What can hang from each mark:
tugu: guvaso zafav
sogobez: deda guvaso zafav
fumar: vefesa
guvaso: fafiv sogobez todes tugu
fafiv: lizi zafav
todes: deda zafav
zafav: fafiv sogobez tugu
vefesa: fafiv
lizi: fumar
deda: sogobez

Known rows, with every way that one mark hangs from another:
fafiv(zafav): [ 0.08  1.40 -1.29 -0.06 -0.52  1.12 -0.19 -3.25  0.63  0.87  0.09 -0.41
  0.77  1.83 -0.60 -0.72 -1.60  0.95  1.13  0.88  1.42 -0.53 -1.66 -0.32
 -0.64  0.27 -0.07 -0.87 -0.44]
zafav(sogobez(guvaso)): [-2.18  0.64 -0.11  0.88  2.70 -1.15 -0.65 -2.86 -0.25  1.13 -1.53  1.28
 -1.33 -1.33 -1.30 -0.26  0.15  0.77 -0.51  1.09  0.38  0.06 -0.18  1.04
  0.20  1.50 -1.63 -1.06  0.69]
tugu(guvaso(fafiv sogobez todes) zafav): [-7.45  2.70  0.49 -0.86 -1.51 -1.12  0.36 -0.98  2.37  0.09  0.14  2.35
  1.39 -5.47 -1.37 -0.93 -0.48  3.49  2.42  0.66  3.64  0.14  1.20  2.52
 -0.67  3.03 -4.24 -2.45  3.57]
todes(deda zafav(fafiv(lizi(fumar)) tugu(guvaso))): [-1.20 -4.51  1.12 -2.27  0.50 -1.71  5.04 -1.11 -0.77  0.80 -2.61  1.16
 -0.34  2.06 -2.88  5.24  0.80  3.23  1.27  0.33 -1.23  0.16  1.02  1.76
  2.86  2.64  0.00 -1.25  0.42]
lizi(fumar(vefesa(fafiv(zafav(sogobez tugu))))): [-0.31  1.34  1.08 -1.07  0.00  1.53 -0.23 -2.70 -1.21  1.43 -2.34  0.42
 -1.98  2.81 -2.18 -0.09 -1.44  0.19 -2.24 -0.40  0.50  0.90  0.13  2.58
  0.66  2.15  2.42 -3.51 -0.06]
fumar(vefesa(fafiv(zafav(tugu)))): [-0.37  0.36  0.20 -1.28  0.53  1.64 -1.08 -4.15  0.67  1.56 -1.73 -0.77
 -1.19  3.48 -1.34 -1.30 -3.36 -0.78 -0.13  0.30  0.95  0.05  0.33  1.69
 -0.12  4.01  1.92 -1.82  0.92]
vefesa(fafiv(lizi zafav(tugu(guvaso)))): [-0.86 -0.13 -0.62 -1.30 -1.01  0.60  2.24 -3.26  1.54  0.23 -0.89 -0.86
  0.01  3.51 -2.18 -1.31 -3.62  0.55  0.40 -0.69  0.60  0.25 -0.84  1.04
 -0.38  1.85  0.21 -1.05 -0.86]
guvaso(sogobez(deda) todes tugu(zafav(fafiv))): [-3.82  3.12  1.18  0.23  0.83  0.71  2.50  0.03  5.30  0.07  0.85  2.65
 -1.22 -1.49 -0.77 -0.38 -1.12  2.95  0.27  0.44  3.11 -1.27  0.49  1.80
 -0.96  4.64 -2.78 -2.94  5.42]
fumar(vefesa(fafiv(lizi zafav(sogobez tugu)))): [-0.75 -0.32 -0.53 -0.89  0.10  1.86  1.15 -3.87  0.72  1.47 -1.98 -0.08
 -1.72  3.94 -2.33 -1.44 -3.93 -1.48 -0.88  0.31  0.41  0.65  0.54  1.63
 -0.76  4.60  1.46 -1.01 -0.03]
guvaso(todes(deda(sogobez)) tugu(zafav(fafiv))): [-2.10 -0.16  0.32 -1.49 -0.07 -0.65  2.31 -0.15  5.32  0.18  1.00  1.36
  0.21 -0.14 -0.75  0.99 -1.50  3.61  3.27  0.67  2.46 -1.20  0.94  1.60
 -0.36  4.57 -1.82 -2.54  3.89]
fumar(vefesa(fafiv(lizi zafav))): [-0.37  0.49 -0.50 -0.59 -0.67  2.27  0.72 -4.24  0.63  1.30 -1.19 -0.58
  0.16  4.50 -0.98 -1.64 -4.13 -0.72 -0.11 -0.23  1.91  0.59  0.35 -0.04
 -1.24  4.02  2.48 -1.06 -0.28]
guvaso(fafiv sogobez todes tugu(zafav)): [-4.98  3.89  1.98 -0.02 -1.09  1.13  1.70  1.14  4.44  0.28  3.51  2.11
 -0.05 -3.73 -0.25 -0.90 -1.34  2.74  2.76 -0.42  4.05 -1.82  0.98  1.20
 -1.90  4.13 -4.01 -2.64  7.22]
sogobez(deda zafav): [ 0.72  3.58 -0.76  0.90  3.82  0.75  1.25 -3.46 -1.05  0.71 -2.28  0.60
 -0.97  2.42 -0.31 -2.60  2.48  1.39 -2.60 -0.08  2.11 -0.95 -1.38  0.03
  0.91  1.55  2.29 -1.57 -0.69]
sogobez(guvaso(tugu)): [-0.99  2.02  0.19  2.13  2.56  0.09 -0.19 -2.34  1.07  0.99 -0.02  0.05
 -0.29  0.68 -0.52  0.40 -0.33  0.74  0.40 -0.13  1.77 -0.10 -1.30 -0.36
 -0.16  0.94 -0.57 -0.75  3.37]
fumar(vefesa(fafiv(lizi zafav(sogobez(guvaso) tugu)))): [-1.15  0.25 -0.52  0.05  1.64  1.71  1.11 -4.60  0.20  1.90 -2.79 -0.05
 -1.67  3.70 -2.75 -1.61 -3.98 -1.49 -1.41 -0.05  0.31  0.79  0.49  1.41
 -0.74  4.97  1.14 -0.96  0.70]
sogobez(guvaso): [-1.48  1.23 -0.24  1.83  2.86 -0.47 -0.88 -3.05 -0.47  1.31 -1.58  0.24
  0.00  0.15 -0.24 -0.27  0.49  0.92  0.30  0.36  1.13 -0.39 -0.93 -0.42
  0.33  0.93 -0.14 -0.66  1.71]
tugu(guvaso(fafiv(lizi) todes(deda)) zafav(sogobez)): [-6.37  0.58 -0.50 -1.59 -1.77 -1.63  3.48 -1.42  2.18  0.33 -1.03  2.16
  1.43 -3.08 -1.94 -0.57 -1.06  3.75  1.45  0.81  2.56  0.36  1.76  2.24
 -0.41  3.85 -4.08 -1.12  1.73]
fumar(vefesa(fafiv(zafav(sogobez)))): [-0.83  0.83  0.35 -1.56  0.23  1.29 -1.22 -4.59  0.60  1.34 -1.28 -0.14
 -0.67  2.34 -1.30 -1.51 -3.93 -0.16 -0.44  0.29  1.62  0.50  0.91  1.33
 -0.64  4.10  1.20 -2.23 -0.21]
fafiv(lizi zafav(sogobez)): [-0.53  0.35 -2.45  0.53 -1.23  1.46  3.27 -2.85  0.72  0.72 -0.21  0.64
  0.00  2.52 -2.07 -0.96 -2.50 -0.15 -0.03  0.98  0.62  0.43 -1.36 -0.34
 -1.60  1.20 -0.71  0.36 -1.92]
fafiv(lizi(fumar(vefesa)) zafav(sogobez tugu(guvaso))): [-1.60  0.85 -2.37  0.87 -1.06  1.67  3.40 -2.62 -0.74  1.32 -3.32  0.92
 -1.94  3.14 -4.66  0.73 -1.98 -1.24 -2.49  0.79 -0.50  2.63 -1.38  2.43
 -0.45  1.56  0.42 -0.97 -1.22]
lizi(fumar(vefesa(fafiv(zafav(tugu(guvaso(sogobez))))))): [-1.72  1.88  0.86 -0.63 -0.53  1.29 -0.60 -2.64 -1.05  1.05 -2.18  0.40
 -1.31  1.94 -2.55  0.80 -1.54  0.85 -1.37 -0.75  1.30  1.62 -0.02  2.16
  0.53  1.88  1.59 -4.02  0.66]
guvaso(fafiv sogobez tugu): [-2.57  2.80  2.06  0.41 -1.15  0.84  0.51  0.22  1.88  0.34  3.93  1.51
 -1.19 -2.72 -0.12  0.56 -1.24  1.60  2.19 -0.11  2.70 -0.82  0.18 -1.00
 -1.31  1.56 -2.59 -2.09  4.88]
zafav(sogobez(deda)): [-0.73  1.36 -0.41  0.13  1.38 -0.66  0.30 -2.55  0.32  0.52 -1.29  1.72
 -2.04  0.58 -0.52 -0.99  0.81  1.38 -1.67  1.57  0.70 -0.39  0.08  1.05
  0.46  1.63 -0.27 -1.49 -0.64]
deda(sogobez(guvaso(todes) zafav)): [-0.98  3.02 -1.49  1.90  4.94 -0.25 -0.37 -2.67  0.51  0.88 -1.76  0.97
 -0.68 -0.19 -1.76 -2.06  1.34  1.09  1.26 -0.54  1.94 -0.53 -0.87  0.88
 -0.57  3.15  0.75 -2.47  0.88]
zafav(fafiv(lizi(fumar(vefesa))) tugu(guvaso(sogobez))): [-3.91 -1.60  0.29  0.02 -0.25 -0.49  2.54 -0.56  0.50  1.18 -3.49  2.25
 -3.40 -1.21 -3.54  2.91 -1.05 -0.85 -1.27  1.64 -1.28  2.17 -0.50  2.30
  0.88  2.12 -0.31 -1.55  0.78]

Rows:
[-0.75 -0.31  1.20 -1.33  1.22 -0.04  2.95  0.19  3.76  0.25  1.88  0.31
  0.33  2.16 -0.66  3.09 -0.29  3.74  3.08 -0.85  2.23 -2.00  1.23  1.58
  0.08  4.43 -2.09 -2.27  4.68]  guvaso(todes(deda zafav(sogobez)) tugu)
[ 0.40  1.83 -1.93  1.46 -1.87  3.25  3.00 -2.79 -1.13  1.40 -1.50  0.18
  0.49  5.06 -1.81 -0.19 -1.99 -0.52 -1.32 -0.22  1.55  1.31 -1.58 -0.87
 -1.27  0.99  2.81 -0.71 -1.21]  fafiv(lizi(fumar(vefesa)) zafav)
[-6.76  1.46 -0.79 -0.51 -1.08 -1.16  0.01 -1.17  2.77 -0.27 -0.73  1.87
  1.56 -3.46 -1.66 -0.06  0.10  3.15  2.35  0.97  3.30  0.70  0.46  3.14
 -0.31  2.56 -3.66 -2.42  2.60]  tugu(guvaso(sogobez todes) zafav)
[-0.35  0.19 -0.10 -1.54 -1.11  0.96  2.23 -3.44  1.25  0.24  0.24 -0.13
  0.26  2.95 -1.44 -2.09 -4.02  1.04  0.01 -0.66  1.21 -0.20 -0.12  0.16
 -1.22  2.31  0.02 -1.34 -1.91]  vefesa(fafiv(lizi zafav(sogobez)))
[-1.05  1.53  1.06  0.90  2.76 -0.11  3.97 -2.62 -0.60  0.69 -0.29  2.05
 -0.67  1.07 -2.05  0.36  0.45  2.04 -0.80 -0.57  1.18 -0.39  1.11  1.10
  0.22  3.56 -0.34 -0.73  1.85]  todes(zafav(sogobez(deda guvaso(fafiv(lizi) tugu))))
[-1.64  2.83 -0.43  2.09  1.54  1.08  1.96 -3.52 -0.73  1.79 -0.80  0.47
  0.43  0.18 -1.00 -1.74 -1.87  0.63 -0.05 -0.32  1.39 -0.53 -0.95 -1.97
 -1.26  1.63 -0.69  0.25  1.66]  sogobez(guvaso(fafiv(lizi zafav)))
[ 0.41  1.76 -2.27  1.55  0.22  2.82  4.37 -2.91 -1.12  1.61 -3.64  1.29
 -2.97  5.43 -3.85 -0.69 -1.23 -1.22 -4.10  0.58 -0.73  1.25 -1.20  1.52
 -0.34  2.52  1.99 -0.89 -0.95]  fafiv(lizi(fumar(vefesa)) zafav(sogobez(deda) tugu))
[ 0.21  2.38  0.91 -0.65  0.72  1.66  0.33 -3.24 -1.35  1.42 -3.00  0.67
 -2.47  3.68 -2.12 -0.73 -1.10  0.57 -3.55 -0.46  0.62  0.73  0.21  2.36
  0.81  2.57  2.97 -3.68 -0.15]  lizi(fumar(vefesa(fafiv(zafav(sogobez(deda) tugu)))))
[-0.36  0.02  0.72 -2.43  0.43  0.14  0.04 -3.36  1.34  0.61 -0.48 -0.37
 -1.38  1.71 -1.94 -1.70 -3.12  0.93  0.01 -0.04 -0.03 -0.84 -0.12  2.34
  0.20  2.31 -0.63 -2.28 -0.41]  vefesa(fafiv(zafav(sogobez tugu)))
[-4.77  2.21 -0.13  0.06  0.48 -0.17  3.03 -0.69  1.31  0.51 -0.19  1.09
  0.60 -1.98 -1.38  0.51 -0.36  3.25  1.96 -1.02  3.15 -0.41  0.37 -0.85
 -0.95  3.37 -3.25 -2.12  2.75]  tugu(guvaso(fafiv(lizi) sogobez(zafav) todes(deda)))
[-1.35  1.58 -0.42  0.07  0.74  0.72  3.83 -0.30  1.69  0.91  0.53  0.90
  0.12  0.94 -0.02 -1.22 -0.28  2.62  2.75 -1.00  2.37 -2.31  0.80 -1.67
 -1.40  4.54 -0.29 -1.49  2.34]  guvaso(fafiv(lizi) todes(deda(sogobez(zafav))))
[ 0.04  1.02  0.49 -1.36 -1.56  1.39  2.63 -2.87  0.07  0.30 -0.20  0.13
  0.19  3.29 -1.75 -1.52 -3.26  1.56 -1.18 -1.42  1.30  0.26 -0.33  0.40
 -0.85  1.35  1.02 -2.48 -2.27]  vefesa(fafiv(lizi(fumar) zafav(sogobez)))
[-2.05 -0.57 -0.30 -0.93 -0.65 -0.14  3.96  0.04  5.36  0.13  0.95  1.47
  0.34  0.93 -0.96  0.88 -1.80  3.12  3.14  0.45  2.36 -0.98  0.79  1.02
 -0.86  4.77 -1.53 -1.75  3.48]  guvaso(todes(deda(sogobez)) tugu(zafav(fafiv(lizi))))
[-1.37  1.82  0.29  2.01  5.60 -0.01  3.76 -2.46  1.28  1.53 -3.89  1.48
 -1.71  2.35 -1.47 -0.32  0.69  1.58 -1.73 -0.36  0.24 -1.74  0.07  1.14
  0.67  4.94  0.45 -0.76  3.39]  sogobez(deda guvaso(todes(zafav(fafiv(lizi) tugu))))
[-1.90  4.35  1.39  1.74 -0.13  3.11  3.87 -0.05 -0.54  0.92  1.89  1.84
 -1.47 -0.20 -1.95 -0.16 -0.57  0.16 -0.92 -1.77  3.22  0.63 -0.37 -1.11
 -1.58  2.54  0.22 -2.31  3.55]  guvaso(fafiv(lizi(fumar(vefesa))) sogobez(zafav) tugu)
[-0.43  0.78  0.86 -2.45 -0.26  0.22 -0.35 -3.83  1.18  0.37  0.29 -0.28
  0.04  1.31 -1.03 -1.95 -3.58  1.80  0.28 -0.37  1.35 -0.61  0.11  1.08
 -0.48  2.02 -0.48 -2.55 -1.31]  vefesa(fafiv(zafav(sogobez)))
[-0.32  1.52 -1.87  0.97 -1.49  2.72  3.19 -2.80 -1.11  1.38 -1.70  0.97
 -0.59  3.74 -2.81 -0.23 -2.26 -0.56 -2.18  0.27  0.94  1.71 -1.02  0.24
 -1.38  1.56  1.55 -1.03 -1.90]  fafiv(lizi(fumar(vefesa)) zafav(sogobez))
[-0.94  1.91  0.31 -0.52 -0.37  0.86  0.48 -2.17  0.21  1.47  0.33  0.23
 -1.03 -0.51 -0.84 -1.34 -1.42  0.44  0.90  0.93  0.41 -1.53 -0.86  0.21
 -0.25  1.18 -0.85 -0.67  1.82]  guvaso(fafiv(zafav(tugu)))
[-2.68  0.80 -0.72 -0.67  0.16 -0.84  0.98 -2.96  0.38  0.31 -1.62  2.37
 -0.31 -0.55 -1.15 -2.14  1.07  2.07 -1.19  2.03  1.44  0.00  0.60  2.84
  0.85  2.20 -0.71 -1.14 -0.31]  tugu(zafav(sogobez(deda)))
[-2.48  2.47  1.52 -0.63 -1.91  0.39  1.24 -1.01  1.90  0.36  2.63  1.26
  0.51 -2.07  0.02 -1.22 -0.94  1.75  1.41  0.58  2.99 -0.60  0.20  0.91
 -0.45  1.51 -1.27 -0.92  3.70]  guvaso(fafiv tugu(zafav))
[ 0.09  2.19  1.13 -0.76 -0.76  1.96 -0.70 -3.08 -1.35  1.24 -1.50 -0.10
 -0.14  3.29 -0.86 -0.29 -1.65  0.96 -1.48 -0.97  2.01  0.76 -0.05  0.86
  0.19  1.56  3.38 -3.52 -0.33]  lizi(fumar(vefesa(fafiv(zafav))))
[-1.98  0.76  0.45 -0.13 -0.67  0.80  3.63  0.22  2.26  1.17  0.82  0.35
  0.54  1.15  1.24 -0.18 -0.95  2.71  2.60 -0.67  2.17 -2.86  0.86 -2.21
 -1.14  3.82 -1.16 -0.63  3.66]  guvaso(fafiv(lizi) todes(deda))
[-1.90  0.49  0.66 -0.17 -1.73  1.04  2.68 -1.13  1.87  0.65 -0.17  1.70
 -0.20  0.60 -1.38  0.68 -1.55  0.34 -0.71  0.96  2.01  1.38 -0.26  1.70
 -0.12  2.08  1.03 -1.08  1.76]  guvaso(tugu(zafav(fafiv(lizi(fumar(vefesa))))))
[-0.34  1.59  0.52 -0.47 -0.05  1.22  2.57 -3.60 -0.39  0.71 -1.04  0.17
  0.15  3.05 -2.15 -1.73 -3.32  1.59 -1.70 -1.83  1.19  0.41 -0.40  0.16
 -0.81  1.65  0.69 -2.34 -1.63]  vefesa(fafiv(lizi(fumar) zafav(sogobez(guvaso))))
[-2.89 -1.26  0.44  0.40  2.30 -1.39  2.51 -2.45  0.81  1.45 -2.44  2.45
 -2.10 -2.46 -2.06  0.36 -1.95 -0.03 -1.49  1.79 -0.90  0.61 -0.05  0.38
 -0.24  2.59 -1.71 -0.01 -0.57]  zafav(fafiv(lizi) sogobez(guvaso))
[-3.21  0.40 -0.69 -0.68 -0.03 -1.48 -0.02 -1.31  2.49  0.28 -1.01 -0.18
  1.17  0.02 -0.11  1.80 -0.12  3.34  2.58  0.33  2.37 -0.30 -0.13  0.49
  0.26  1.77 -2.01 -1.98  1.85]  tugu(guvaso(todes(deda)))
[ 0.17  0.44 -0.15 -1.18 -1.34  1.44  2.09 -3.42  1.29  0.27  0.38 -0.80
  1.10  3.96 -0.70 -2.09 -3.85  1.10  0.69 -1.07  1.73 -0.56 -0.57 -0.70
 -1.12  1.85  1.09 -1.12 -1.39]  vefesa(fafiv(lizi zafav))
[-3.48  1.97 -0.79  0.68  0.12 -1.12 -0.45 -2.40  0.57 -0.20 -1.00  1.45
 -0.42 -1.04 -1.13  0.82  0.55  2.44  0.37  0.87  2.20  1.18 -0.39  0.40
  0.21  0.75 -1.67 -2.27  0.54]  tugu(guvaso(sogobez(deda)))
[-1.78  3.58  0.34  2.16  2.77  0.65  2.15 -3.40 -1.94  1.80 -3.11  2.45
 -2.53  0.52 -1.71 -1.57  0.00  0.72 -4.10  0.11  0.91  0.65  0.71  0.05
 -0.21  3.20  0.63 -1.44  0.92]  zafav(sogobez(deda guvaso(fafiv(lizi(fumar(vefesa))))))
[-1.62  2.07  1.09  0.94  1.11  2.01  2.77 -0.56  0.81  0.74  0.40  1.82
 -1.95 -0.15 -2.35  1.34 -0.89 -0.08 -1.07 -0.54  2.22  1.16 -0.92  0.12
 -0.72  2.58  0.18 -2.60  2.25]  guvaso(sogobez(zafav(fafiv(lizi(fumar(vefesa))))) tugu)
[-0.91  2.63 -0.14  1.78  1.73 -0.55 -0.50 -2.25  0.77  0.60  0.99  1.39
 -1.12 -1.16 -1.16 -0.78 -0.51  1.16  2.08  0.11  1.74  0.15 -0.09 -0.24
 -0.94  1.91 -0.03 -1.87  2.18]  deda(sogobez(guvaso(fafiv tugu)))
[-0.42  1.02  0.32 -1.27  0.01  1.68 -1.35 -4.54  0.58  1.38 -1.14 -0.69
 -0.04  3.15 -0.65 -1.52 -3.71 -0.08  0.13 -0.01  2.02  0.26  0.55  0.68
 -0.61  3.77  2.11 -2.07  0.23]  fumar(vefesa(fafiv(zafav)))
[-0.96  1.86 -1.38  0.74  1.17 -0.33  1.75 -1.42 -1.25  0.30 -1.54  1.61
 -1.85 -0.07 -3.12 -0.88  1.82  0.33  0.28 -0.08  0.62  1.14 -1.07  1.81
  0.30  1.16  1.79 -2.29 -1.18]  deda(sogobez(zafav(tugu(guvaso(fafiv(lizi(fumar)))))))
